What can hang from each mark
Q_334: Q_522
Q_985: Q_203 Q_334 Q_533
Q_203: Q_533 Q_985
Q_398: Q_869
Q_522: Q_941
Q_533: Q_203 Q_985
Q_869: Q_203 Q_325
Q_941: Q_522

Every row comes from one small tree of marks. The marks that hang from a mark follow it in brackets, in the order of their numbers. Every link used is in the known rows. Which tree was each row made from?
(in the rows, 128 means zero)
Known rows
Q_985{Q_334{Q_522} Q_533}: [152 141  86 103 144 137 118  49 127 177  79 150 128  95 116 162 118 151
 132  78]
Q_398{Q_869{Q_203{Q_533 Q_985} Q_325}}: [172 137 130 119 103 143 156  73 109 121 134 162 175 120  89 128 154 174
 118  95]
Q_533{Q_203}: [204 118 124 119 158 124 121  74  80 151 104 143 135 106 105 164 134 161
  93  97]
Q_533{Q_985{Q_203}}: [158 127 123 116 174 149 120  73  85 139  91 147 124 113  92 166 130 158
 107 106]
Q_869{Q_203{Q_985{Q_334{Q_522} Q_533}} Q_325}: [166 124  83 114 122 144 132  52 134 148  82 181 152  99 112 142 126 179
 135  89]
Q_398{Q_869{Q_203}}: [168 139 148 127 152 138 127  63  91 147 126 130 157 115 122 157 140 151
  94  85]
Q_203{Q_533}: [168 140 108  98 129 137 143  73 103 152 112 146 137 120  86 173 147 158
 114  91]
Q_869{Q_203{Q_985{Q_334 Q_533}} Q_325}: [176 119  83 119 127 141 138  56 122 137  91 183 152 107 115 138 156 183
 120  85]
Q_869{Q_325}: [175 121 120 103 134 129 134  72  98 158  95 166 148 110  93 172 152 171
 112 114]
Q_533{Q_203 Q_985}: [185 108 106 106 162 137 127  85  80 140  96 158 124 118  97 155 120 165
  92 101]
Q_941{Q_522}: [159 123 123 106 152 137 112  75  96 191  89 124 148 116 112 163 121 156
 116  93]
Q_398{Q_869{Q_203{Q_985}}}: [170 135 128 125 144 153 130  67  93 138 123 128 173 115 116 152 135 164
  96  90]
Q_398{Q_869{Q_203{Q_533}}}: [168 148 138 126 126 138 145  64 103 135 141 136 154 117 105 147 150 149
 107  77]
Q_533{Q_985{Q_203 Q_334{Q_522}}}: [128 134  94 125 185 156 119  67 105 146  70 149 120  89 110 159 101 153
 120 107]
Q_203{Q_533{Q_985{Q_334{Q_522{Q_941}}}}}: [118 113  79 111 125 152 149  66 117 144  88 183 120 109  94 171 127 158
 139 104]
Q_869{Q_203{Q_985} Q_325}: [181 113 113 113 129 143 139  81 100 133 100 168 166 116  98 167 145 187
 108 107]
Q_869{Q_203}: [176 125 128 115 151 137 128  72  92 150 107 144 144 111 114 186 140 161
  97  88]
Q_398{Q_869{Q_203{Q_533 Q_985{Q_334}} Q_325}}: [156 137 102 131 120 151 166  68 117 114 128 169 172 105 108 117 162 178
 111  95]
Q_398{Q_869{Q_325}}: [167 126 146 121 131 131 137  68 102 155 112 157 158 111 104 144 151 164
 110 111]

Write each row's tree
[172 128 103 132 124 148 141  50 123 135 111 169 162 108 124 117 157 178
 116  81]	Q_398{Q_869{Q_203{Q_985{Q_334 Q_533}} Q_325}}
[167 114 118 101 110 136 161  83 114 117 112 190 134 131  79 149 148 177
 123  95]	Q_869{Q_203{Q_533{Q_985}} Q_325}
[138 124  87 110 120 140 161  76 137 121  97 196 135 107  94 140 121 177
 135  99]	Q_869{Q_203{Q_533{Q_985{Q_334{Q_522}}}} Q_325}
[144 115  74 117 131 151 122  40 117 170  71 162 139 103 108 169 133 163
 140  94]	Q_203{Q_985{Q_334{Q_522{Q_941}} Q_533}}
[156 126 139 113 112 137 164  78 111 116 133 176 150 127  83 121 148 171
 116  93]	Q_398{Q_869{Q_203{Q_533{Q_985}} Q_325}}
[159 115  85 115 169 141 127  79 101 144  81 164 123  93 113 149  96 161
 107 101]	Q_533{Q_203 Q_985{Q_334{Q_522}}}
[174 125 156 131 126 130 140  63 104 139 123 160 164 112 110 141 149 167
 103  96]	Q_398{Q_869{Q_203 Q_325}}
[160  97  93 128 111 144 139  41 130 151  82 195 149 100 108 155 140 182
 147  92]	Q_869{Q_203{Q_985{Q_334{Q_522{Q_941}} Q_533}} Q_325}
[171  97  81 138 146 143 128  63  92 154  83 164 149  88 114 164 120 172
 115 117]	Q_533{Q_203{Q_985{Q_334{Q_522{Q_941}}}}}
[196 118  88 122 154 128 118  54 103 156  95 155 124 101 122 139 149 163
 103  75]	Q_985{Q_334 Q_533{Q_203}}
[180 102  98 134 137 128 120  39 109 170  86 167 121  92 115 149 127 157
 129  84]	Q_985{Q_334{Q_522{Q_941}} Q_533{Q_203}}
[185 127  89 119 152 131 116  50 116 166  85 154 125  89 118 137 113 155
 120  83]	Q_985{Q_334{Q_522} Q_533{Q_203}}
[172 135 147 126 105 129 155  66 112 127 137 163 158 117  94 128 160 168
 120  95]	Q_398{Q_869{Q_203{Q_533} Q_325}}
[135 130 104 146 141 144 135  46 105 144  95 159 125  87 101 171 138 148
 143 104]	Q_985{Q_203{Q_533} Q_334{Q_522{Q_941}}}
[131  96  95 126 103 139 167  65 129 126  95 207 128 106  95 154 142 175
 143 105]	Q_869{Q_203{Q_533{Q_985{Q_334{Q_522{Q_941}}}}} Q_325}
[126 142  72  96 137 152 140  77 123 141  91 162 125 106  94 158 111 155
 129  98]	Q_203{Q_533{Q_985{Q_334{Q_522}}}}
[151 120 112 143 153 141 113  26 114 168  75 155 117  90 111 165 133 148
 143  88]	Q_985{Q_203 Q_334{Q_522{Q_941}} Q_533}
[144 153  96 130 160 147 130  56 116 144  93 140 129  84 101 157 122 147
 135  94]	Q_985{Q_203{Q_533} Q_334{Q_522}}
[153 142  65 101 143 153 115  54 123 169  76 147 143 100 111 158 112 161
 131  87]	Q_203{Q_985{Q_334{Q_522} Q_533}}
